Every row comes from one small tree of marks. The marks that hang from a mark follow it in brackets, in alphabetical order. Every link used is in the known rows. Which tree was each row made from?
Known rows
mife{duga{sefitaz} gafor migor{bigez} viten}:  .15  .26  .19 -.16 -.30  .31  .00 -.33 -.08 -.27  .09  .16 -.04  .26 -.15 -.06  .08  .40 -.56  .59 -.03  .58 -.27  .28  .11  .10 -.13 -.46 -.14  .22  .16  .20  .02  .42  .04  .09 -.08 -.23  .14 -.19 -.02  .41  .04  .07 -.15 -.23 -.18  .12 -.27  .22
mife{migor}: -.05  .09  .10 -.03 -.17  .10 -.05  .06 -.03  .03  .09 -.12 -.12  .06 -.19 -.03 -.15  .30 -.06  .32  .03 -.02 -.16  .15  .02  .04 -.05 -.09 -.08  .09  .14  .14  .03  .19  .06  .10 -.07 -.25  .11 -.03 -.11  .23 -.05 -.05 -.06  .03 -.10  .07 -.11  .15
viten{mife{gafor migor} supegi}:  .00  .48 -.18 -.06 -.13 -.03 -.06  .19  .04 -.06  .12  .06 -.24 -.38  .18  .14 -.08  .32 -.13  .30  .00  .14 -.12  .07  .05 -.06  .00  .06 -.23  .13  .18  .11  .00  .30 -.02  .08 -.23 -.27  .28  .21  .13  .40  .06 -.07 -.12  .23 -.20  .18 -.21  .13
gafor{mife}: -.14  .12  .04  .03 -.02  .02  .02  .05  .03  .03  .09  .00  .04  .01  .23 -.02 -.03  .00 -.14  .02 -.15 -.02  .02  .03 -.10 -.14 -.09 -.04  .04  .07  .14 -.05  .00  .01 -.01  .04  .05 -.08 -.07  .04 -.01  .06  .03 -.07 -.10  .19 -.09 -.08 -.11  .13
kala{lerido}: -.02  .05 -.09 -.09 -.12 -.11 -.02 -.25 -.04  .11  .21  .25 -.06 -.11 -.13 -.05 -.10 -.02  .03  .11  .10  .03 -.10  .10  .03 -.04 -.17  .14  .08  .05  .25  .05  .04 -.01  .00 -.02 -.21 -.08 -.02 -.10 -.08  .15 -.07  .04 -.04  .15 -.11 -.11 -.11  .04
mife{gafor}:  .01  .14 -.13 -.03 -.09  .07 -.07 -.08 -.01 -.11  .08  .09 -.17 -.06  .12 -.02  .02 -.05 -.10  .05  .14  .19 -.17  .07 -.03 -.15 -.08 -.08  .09  .15  .20  .04 -.13  .17 -.05  .09 -.13 -.17  .13 -.06  .13  .16  .04  .01 -.05  .12  .03 -.03 -.06  .14
migor{mife{gafor}}:  .08  .18  .03  .04 -.17  .08 -.07 -.24  .07 -.05  .19  .10  .02  .00  .22 -.07 -.07  .04 -.23  .11  .05  .11 -.01  .11 -.09 -.15 -.13 -.12  .00 -.04  .02 -.08 -.19  .21 -.11  .07 -.09 -.16  .13 -.09  .12  .07  .05 -.07 -.09  .15  .07 -.06 -.08  .08
viten{mife}: -.15  .15  .04 -.08  .05 -.16  .06  .08  .01  .01  .14 -.01 -.06 -.15  .17  .14 -.16  .19 -.02  .23  .01 -.03  .05  .19 -.02 -.07 -.10 -.01 -.05  .09  .14 -.02  .12  .00 -.05  .03 -.17 -.18  .05  .03  .10  .06  .07 -.07 -.09  .19 -.15 -.01 -.03  .05
lerido{kala}: -.12  .08  .05 -.08 -.07 -.09  .06 -.02 -.02  .07  .00 -.02 -.13  .09  .08  .10 -.08  .08  .04  .12  .01 -.01  .00  .19 -.04  .05 -.08 -.02 -.07  .03  .18  .04  .10 -.07 -.06 -.01 -.01 -.19  .09 -.09  .06 -.01  .01 -.13  .00  .10  .04 -.10  .02 -.06
sefitaz{duga{mife} kala}: -.05  .01 -.12  .15  .09 -.24  .01 -.12 -.13  .18 -.16  .07  .09 -.03  .12  .05  .04 -.02  .18 -.06 -.16  .21 -.17  .08 -.10  .00 -.12 -.19  .10 -.06  .18  .14  .21  .18 -.17 -.04 -.08 -.14 -.09 -.08 -.21 -.04  .17 -.18  .04  .18 -.03 -.09 -.15  .00
supegi{viten{mife{duga{sefitaz{kala}} gafor}}}: -.02  .11  .03 -.05  .01 -.13  .07 -.08  .00 -.14  .13  .08 -.02 -.15  .25  .09 -.12  .12  .02  .23 -.05  .28 -.18  .28 -.12  .10 -.04 -.24 -.14  .13  .26  .05 -.01  .00 -.15 -.03 -.21 -.17  .06 -.06  .20 -.07  .12 -.02 -.09 -.03 -.18 -.07 -.01 -.05
viten{mife{gafor} supegi}: -.06  .41 -.20 -.03 -.05 -.15 -.08  .15  .05 -.05  .16  .14 -.17 -.41  .35  .16 -.06  .13 -.10  .10  .01  .18  .00  .02  .01 -.15 -.03  .11 -.10  .11  .16  .03  .00  .15 -.08  .05 -.23 -.25  .21  .22  .21  .24  .12 -.03 -.11  .30 -.13  .08 -.14  .06
gafor{mife{duga migor}}: -.10  .19  .16 -.07 -.22  .22  .08  .06 -.01 -.02  .06  .08  .02  .05  .11 -.07 -.08  .32 -.21  .26 -.16  .08 -.18  .14 -.04 -.07 -.03 -.23 -.16  .04  .17  .09  .02  .15 -.02  .10  .12 -.15 -.01  .09 -.07  .19  .05 -.11 -.11 -.01 -.22  .01 -.19  .21
viten{mife{gafor}}: -.07  .27 -.07 -.07  .00 -.05  .01 -.01  .00 -.08  .16  .09 -.13 -.18  .19  .12 -.06  .10 -.04  .14  .09  .08 -.09  .18 -.03 -.10 -.08 -.03 -.06  .12  .21 -.01  .02  .10 -.07  .04 -.20 -.18  .15  .01  .16  .16  .09 -.05 -.14  .22 -.12 -.03 -.08  .10
supegi{viten}: -.04  .03  .08  .03  .03 -.15 -.02 -.06  .04 -.06  .14 -.10 -.06 -.03  .17 -.01 -.20  .05  .04  .18 -.06 -.06 -.06  .14 -.23  .15 -.07 -.14 -.05  .15  .13  .03 -.05 -.02 -.07  .01 -.18 -.13 -.06 -.03  .14 -.03 -.02  .05 -.03  .00  .02  .03  .05 -.04
viten{mife supegi}: -.13  .33 -.13 -.03  .00 -.26 -.04  .21  .04  .06  .16  .06 -.11 -.39  .32  .17 -.17  .19 -.04  .12 -.06  .02  .13  .04 -.01 -.05  .00  .16 -.11  .07  .11  .04  .14  .04 -.06  .00 -.20 -.20  .11  .24  .15  .19  .09 -.05 -.08  .28 -.15  .11 -.08  .02
duga{mife}: -.03  .07  .10  .04 -.02 -.04  .02  .01 -.07  .12  .04  .14 -.01 -.02  .08  .03  .00  .11 -.04  .22 -.09  .15  .01  .09 -.08 -.08 -.11  .01  .04  .00  .16  .11  .05  .04 -.20  .04 -.06 -.16  .00  .00 -.09  .14  .05 -.07  .12  .21 -.01 -.04 -.11  .18
gafor{mife{duga migor{bigez} viten}}: -.08  .24  .29 -.06 -.21  .20  .07 -.08  .01 -.10  .10  .04  .11  .25  .13 -.14 -.05  .33 -.51  .45 -.20  .18 -.11  .22 -.06  .03 -.12 -.42 -.23  .05  .09  .03  .05  .22  .04  .08  .07 -.11 -.06  .08 -.05  .27  .04 -.07 -.20 -.04 -.23  .10 -.28  .18
sefitaz{duga{mife{gafor migor}} kala}:  .07  .11 -.16  .16 -.06  .00 -.01 -.11 -.12  .09 -.21  .09 -.01  .01  .00  .01  .11  .05  .14  .06 -.17  .29 -.36  .11 -.05 -.05 -.08 -.24 -.01 -.03  .25  .22  .11  .38 -.16  .04 -.08 -.18  .05 -.10 -.20  .12  .16 -.22  .02  .15 -.09 -.04 -.26  .10
duga{mife{migor}}: -.01  .12  .15  .04 -.16  .10  .01  .05 -.07  .10  .05  .07 -.09  .04 -.09 -.01 -.01  .32 -.04  .43 -.12  .12 -.08  .14 -.03 -.04 -.09 -.02 -.10  .01  .17  .19  .06  .18 -.14  .07 -.05 -.22  .08  .01 -.19  .25 -.01 -.10  .09  .15 -.05  .02 -.18  .22
mife{gafor migor{bigez} viten{supegi}}:  .12  .46 -.01  .00 -.22  .15 -.10 -.12  .04 -.17  .12  .02 -.16  .08  .07 -.06  .02  .26 -.53  .47 -.11  .33 -.16  .08 -.02  .07 -.09 -.23 -.16  .17  .11  .12 -.04  .50  .12  .11 -.19 -.21  .22  .08  .03  .51 -.01  .05 -.16  .05 -.06  .29 -.32  .13
migor{bigez mife}:  .00  .16  .11  .11 -.11 -.13 -.05 -.27  .02  .04  .12  .00  .19  .16  .22 -.06 -.18  .18 -.45  .31 -.15 -.07  .17  .18 -.19  .05 -.21 -.22 -.04 -.12 -.10 -.17  .00  .24 -.09  .12 -.16 -.15 -.04 -.20  .09  .08 -.08 -.09 -.15  .10  .04 -.10 -.12  .02
mife{gafor migor viten}:  .07  .28  .14 -.07 -.20  .29 -.04 -.16  .04 -.20  .16 -.03 -.19  .19 -.07 -.11  .05  .23 -.28  .35  .10  .30 -.28  .18  .00 -.04 -.11 -.26 -.09  .18  .16  .18 -.07  .37  .10  .08 -.07 -.20  .24  .06 -.02  .39  .04  .06 -.12  .00 -.04  .24 -.23  .17
sefitaz{kala}: -.01 -.09 -.08  .03  .02 -.18  .00  .04 -.04  .13  .05 -.07  .03 -.02  .12  .06 -.15 -.11  .07 -.07 -.06  .12 -.13  .16 -.09  .04 -.08 -.14  .11 -.04  .19  .04  .08  .10 -.02  .03 -.10 -.20  .02 -.08 -.13 -.12  .03 -.15 -.01  .16 -.09 -.14 -.04 -.02

Write each row's tree
-.03  .22  .14  .01  .02 -.07  .02 -.03  .02  .06  .13  .15 -.04 -.03  .18  .04  .03  .13 -.19  .23 -.16  .31  .11  .02 -.05 -.04 -.13  .02 -.01  .02  .08  .16  .05  .10 -.13  .01 -.06 -.14  .05  .20 -.11  .22  .11  .01  .07  .24  .01  .14 -.21  .13
duga{mife{viten{supegi}}}
 .03  .06  .22 -.22 -.26  .14  .05 -.23 -.07 -.07  .18  .18  .02  .15 -.29 -.04 -.09  .35 -.26  .37 -.01  .51 -.21  .35  .18  .18 -.10 -.30 -.11  .04  .23  .26  .17  .20  .06 -.01 -.03 -.18  .08 -.08 -.26  .23  .07  .00 -.05 -.16 -.31  .03 -.23  .09
mife{duga{sefitaz{kala{lerido}}} migor viten}
-.07  .20  .16  .03  .02 -.15  .07 -.03  .03 -.06  .15 -.13 -.08 -.01  .11  .05 -.25  .34 -.07  .53 -.12 -.12 -.10  .29 -.19  .21 -.08 -.21 -.30  .13  .14  .00  .07  .09 -.04  .03 -.31 -.17  .02 -.02  .13  .11 -.02 -.03 -.15  .00 -.17  .09 -.07  .00
supegi{viten{mife{migor{bigez}}}}
 .04 -.09 -.11 -.09 -.09 -.14 -.10 -.17 -.09  .13  .09  .19  .00 -.09 -.19  .11 -.10 -.06  .07  .02 -.06  .28 -.05  .13  .15  .05 -.11  .09  .20  .01  .36  .04  .20  .03 -.01 -.04 -.17 -.14 -.02 -.27 -.20  .00 -.03 -.05  .00  .07 -.17 -.29 -.10  .01
duga{sefitaz{kala{lerido}}}
-.04  .23 -.13 -.18 -.07 -.28  .03  .05 -.06  .05  .17  .31  .01 -.46  .16  .19 -.15  .24 -.03  .15 -.09  .35 -.01  .15  .15  .01 -.03  .12 -.12  .01  .25  .12  .19  .04 -.12 -.03 -.21 -.20  .07  .10  .00  .15  .13 -.05 -.06  .16 -.32 -.08 -.14 -.02
viten{mife{duga{sefitaz{kala{lerido}}}} supegi}
 .13  .39  .06  .09 -.14 -.03 -.09 -.39  .08 -.08  .20  .08  .12  .09  .39 -.06 -.08  .08 -.65  .27 -.14  .28  .08  .08 -.14 -.01 -.21 -.24 -.08 -.05 -.10 -.13 -.11  .40 -.06  .06 -.20 -.16  .08 -.05  .15  .26  .04 -.01 -.20  .13  .05  .09 -.24  .05
migor{bigez mife{gafor viten{supegi}}}
-.06  .10  .15 -.14 -.12  .07  .06 -.23 -.03 -.05  .18  .26  .16  .06  .13 -.05 -.02  .03 -.26  .07 -.19  .43 -.05  .18  .03 -.02 -.14 -.18 -.02  .01  .24  .02  .10  .02 -.02 -.06  .05 -.01 -.10  .01 -.13  .08  .12 -.04 -.12  .05 -.24 -.13 -.22  .06
gafor{mife{duga{sefitaz{kala{lerido}}} viten}}
 .09  .15  .16 -.02 -.11 -.01 -.06  .01 -.08  .13  .05  .10 -.04  .01 -.09  .17  .02  .30 -.15  .35 -.32  .52  .01  .12  .13  .07 -.07  .05 -.04  .00  .23  .23  .21  .24 -.08 -.01 -.07 -.23  .12  .01 -.35  .25  .09 -.10  .11  .11 -.15  .01 -.28  .15
duga{mife{migor viten{supegi}} sefitaz{kala}}
 .14  .23  .06  .02 -.21  .19 -.07 -.13 -.12 -.01 -.04  .23 -.07  .09 -.22  .09  .13  .33 -.26  .60 -.20  .39 -.13  .11  .12 -.09 -.09 -.03 -.02  .11  .30  .15  .09  .35 -.18  .09 -.12 -.26  .11 -.30 -.16  .39 -.05 -.06  .05  .06 -.06 -.17 -.26  .32
duga{mife{gafor migor{bigez}} sefitaz}
 .02  .32  .18 -.10 -.21  .06  .00 -.07  .00 -.09  .16  .05  .00  .13  .06 -.11 -.12  .47 -.54  .52 -.11  .35 -.12  .20 -.01  .22 -.07 -.37 -.31  .12 -.01  .23  .04  .36  .07  .08 -.06 -.24  .08  .11 -.05  .36  .03  .06 -.13 -.11 -.18  .32 -.26  .12
mife{duga migor{bigez} viten{supegi}}
-.02  .02 -.09  .14 -.01 -.12  .02 -.07 -.12  .18 -.20  .02  .06  .00 -.02  .02  .05  .10  .19  .10 -.19  .22 -.26  .13 -.07  .05 -.08 -.21  .00 -.08  .19  .21  .21  .31 -.13 -.01 -.09 -.18 -.02 -.09 -.31  .08  .13 -.22  .04  .13 -.12 -.01 -.21  .08
sefitaz{duga{mife{migor}} kala}
 .13  .42  .01 -.12 -.30  .19 -.02 -.16  .00 -.23  .13  .15 -.08  .09  .11 -.12  .02  .34 -.61  .48 -.05  .52 -.28  .18  .01  .11 -.07 -.42 -.29  .13  .05  .23 -.06  .48  .03  .09 -.11 -.26  .18  .10  .07  .46  .09  .08 -.14 -.11 -.15  .29 -.30  .17
mife{duga gafor migor{bigez} viten{supegi}}
 .21  .10 -.06 -.03 -.21  .14 -.02 -.17 -.13  .13  .01  .37 -.09 -.04 -.28  .13  .10  .14  .04  .32 -.17  .57 -.29  .18  .17 -.09 -.12  .14  .01 -.02  .48  .19  .09  .27 -.18 -.01 -.17 -.21  .15 -.23 -.34  .28  .01 -.15  .11  .14 -.18 -.28 -.32  .21
duga{mife{gafor migor} sefitaz{kala{lerido}}}
 .00  .29  .06  .06 -.03 -.04  .05 -.09  .04 -.13  .13 -.09 -.10 -.04  .16  .03 -.14  .28 -.13  .51 -.04 -.02 -.19  .27 -.20  .13 -.10 -.23 -.28  .14  .20  .01 -.05  .18 -.07  .04 -.31 -.19  .08 -.02  .20  .19  .01 -.01 -.17 -.02 -.11  .07 -.12  .01
supegi{viten{mife{gafor migor{bigez}}}}
 .12  .34  .08 -.20 -.33  .28 -.09 -.07 -.03 -.26  .14  .21 -.18 -.06 -.08 -.02  .07  .40 -.42  .37  .04  .68 -.24  .15  .18  .04  .00 -.24 -.15  .23  .16  .28 -.04  .40  .01  .04 -.05 -.28  .25  .07  .01  .42  .14  .11 -.05 -.13 -.19  .20 -.23  .18
mife{duga{sefitaz} gafor migor viten{supegi}}
 .14  .41  .03  .04 -.16  .13 -.04 -.09 -.01 -.03  .08  .17 -.11  .05  .09 -.02  .11  .26 -.42  .51 -.20  .39 -.15  .07 -.06 -.03 -.14 -.12 -.18  .07  .15  .19 -.02  .41 -.12  .06 -.16 -.22  .18  .11 -.09  .50  .05 -.02 -.01  .17 -.03  .20 -.34  .24
duga{mife{gafor migor{bigez} viten{supegi}}}
-.13  .26 -.04 -.16 -.09 -.21  .01  .17 -.04 -.02  .14  .21 -.03 -.40  .19  .18 -.15  .33 -.11  .21 -.07  .30  .12  .10  .12  .02  .01  .07 -.12  .10  .12  .11  .17  .01 -.11  .02 -.16 -.23  .09  .15  .12  .16  .11 -.01 -.06  .12 -.22  .02 -.05  .07
viten{mife{duga{sefitaz}} supegi}
-.07  .22  .04 -.04  .01 -.09  .09 -.09  .05 -.19  .17  .06 -.08 -.14  .30  .01 -.13  .17 -.03  .27  .03  .16 -.20  .23 -.17  .06 -.06 -.25 -.23  .17  .18  .04 -.11  .01 -.16 -.01 -.22 -.17  .05  .06  .28  .02  .11  .03 -.10 -.02 -.13  .08 -.01 -.01
supegi{viten{mife{duga gafor}}}
-.08  .25 -.05 -.15 -.06  .02  .08 -.03 -.02 -.15  .15  .17 -.05 -.17  .23  .06 -.04  .19 -.13  .17  .11  .23 -.17  .26 -.02 -.09 -.06 -.16 -.12  .12  .20  .05 -.01  .07 -.13  .03 -.12 -.20  .14  .06  .21  .10  .14 -.04 -.13  .12 -.20  .00 -.08  .09
viten{mife{duga gafor}}
 .10  .37  .08  .00 -.17  .16 -.05 -.02  .00 -.05  .10  .16 -.17 -.02  .08 -.01  .14  .27 -.26  .36 -.09  .41 -.14  .05 -.01 -.10 -.08 -.01 -.17  .07  .17  .21 -.07  .34 -.11  .04 -.06 -.21  .20  .20 -.09  .43  .09 -.01  .05  .19 -.02  .19 -.32  .24
duga{mife{gafor migor viten{supegi}}}
-.03  .47 -.10 -.13 -.19  .02 -.02  .19  .00 -.13  .11  .18 -.17 -.36  .18  .11 -.08  .41 -.15  .32  .02  .29 -.20  .15  .07 -.03  .05 -.06 -.34  .10  .17  .20  .01  .26 -.08  .08 -.17 -.31  .28  .24  .12  .38  .16 -.05 -.12  .13 -.25  .19 -.21  .11
viten{mife{duga gafor migor} supegi}
-.02  .23  .18  .04 -.09 -.09 -.08 -.19  .10  .01  .28  .02  .08 -.01  .30 -.02 -.17  .15 -.37  .14 -.11  .16  .21  .11 -.08  .00 -.15 -.10 -.07 -.08 -.13 -.03 -.08  .19 -.04  .03 -.04 -.14  .10  .16  .10  .14  .09  .00 -.10  .15  .03  .16 -.15 -.02
migor{mife{viten{supegi}}}
 .06  .26  .22 -.04 -.23 -.12 -.07 -.38  .03 -.04  .18  .15  .26  .10  .25 -.02 -.15  .33 -.68  .38 -.24  .37  .23  .19 -.02  .10 -.18 -.31 -.12 -.06 -.15 -.04  .02  .24 -.10  .04 -.07 -.17 -.01 -.09  .08  .15  .06  .01 -.17 -.05 -.06  .01 -.18  .03
migor{bigez mife{duga{sefitaz} viten{supegi}}}
 .03  .52 -.18  .00 -.15 -.08 -.09  .09  .04 -.05  .08  .08 -.18 -.27  .20  .16 -.10  .35 -.26  .42 -.08  .12 -.10  .12  .01 -.03 -.01  .00 -.27  .11  .16  .06  .06  .35 -.04  .10 -.28 -.29  .25  .12  .12  .40  .02 -.07 -.18  .22 -.19  .15 -.25  .11
viten{mife{gafor migor{bigez}} supegi}
-.02 -.05 -.28  .09  .05 -.28 -.04 -.33 -.11  .19 -.06  .15  .10 -.14 -.06 -.04 -.05 -.18  .21 -.21 -.02  .15 -.23  .10 -.01  .06 -.16 -.12  .15 -.07  .26  .11  .20  .15 -.02 -.10 -.21 -.06 -.12 -.17 -.19  .01  .08 -.12 -.08  .13 -.15 -.14 -.16 -.08
sefitaz{duga kala{lerido}}
 .07  .10  .25  .00 -.14 -.07  .01 -.44 -.02 -.02  .17  .11  .33  .28  .21 -.03 -.16  .22 -.61  .30 -.23  .38  .13  .33 -.09  .17 -.21 -.44 -.05 -.12 -.09 -.04  .05  .27 -.11  .04 -.06 -.16 -.05 -.21  .01  .03  .05 -.07 -.16 -.07 -.12 -.07 -.17 -.01
migor{bigez mife{duga{sefitaz{kala}} viten}}
 .01  .35 -.04 -.03 -.12  .05  .04 -.01 -.01 -.09  .08  .01 -.11 -.03  .06  .07 -.07  .30 -.22  .45  .00  .02 -.19  .25 -.02 -.01 -.09 -.16 -.21  .11  .18  .03  .08  .27 -.02  .08 -.26 -.25  .18 -.07  .07  .33 -.02 -.09 -.20  .14 -.20  .06 -.21  .14
viten{mife{gafor migor{bigez}}}
 .06  .24  .17  .02 -.13  .14 -.05 -.35  .09 -.10  .26  .07  .04  .10  .25 -.08 -.04  .07 -.39  .14  .01  .26  .03  .16 -.11 -.10 -.20 -.23 -.01 -.04 -.04 -.07 -.18  .24 -.06  .05 -.06 -.12  .15  .02  .12  .12  .11 -.01 -.15  .12  .09  .08 -.15  .04
migor{mife{gafor viten}}
 .02  .07  .19 -.01 -.18  .12 -.05  .04 -.13  .09 -.01  .17 -.07  .03 -.30  .12  .02  .40 -.04  .52 -.20  .28  .00  .12  .14 -.04 -.06  .10  .00  .08  .23  .20  .16  .16 -.15  .07 -.04 -.23  .07 -.17 -.26  .27 -.02 -.07  .13  .05 -.08 -.12 -.17  .26
duga{mife{migor} sefitaz}
 .02  .26  .02  .14 -.08  .04 -.03 -.30 -.09 -.05 -.11  .11  .00  .14 -.03 -.08  .20  .23 -.20  .35 -.12  .29 -.20  .06 -.05 -.01 -.15 -.32 -.07  .11  .10  .18  .12  .39 -.10  .03 -.11 -.12  .00 -.08 -.07  .34  .10 -.02 -.08  .05 -.03  .17 -.28  .18
sefitaz{duga{mife{gafor migor{bigez} viten}}}
-.10  .19  .20 -.04 -.05 -.08  .12  .00  .02 -.12  .16 -.06 -.07 -.07  .12  .00 -.22  .41  .00  .44  .01  .01 -.17  .33 -.16  .17 -.05 -.27 -.33  .15  .15  .09  .00  .03 -.09  .02 -.19 -.19  .04  .06  .17  .09  .05 -.01 -.09 -.09 -.20  .13 -.04 -.01
supegi{viten{mife{duga migor}}}
-.12  .27  .10 -.01 -.03 -.01 -.02  .05  .08 -.02  .17  .00  .03 -.07  .40  .00 -.03 -.01 -.30  .07 -.20  .14  .09 -.04 -.05 -.11 -.08 -.05 -.01  .08  .08 -.02  .03  .08  .06  .02  .06 -.03 -.03  .24  .00  .15  .11 -.02 -.12  .17 -.09  .09 -.19  .08
gafor{mife{viten{supegi}}}
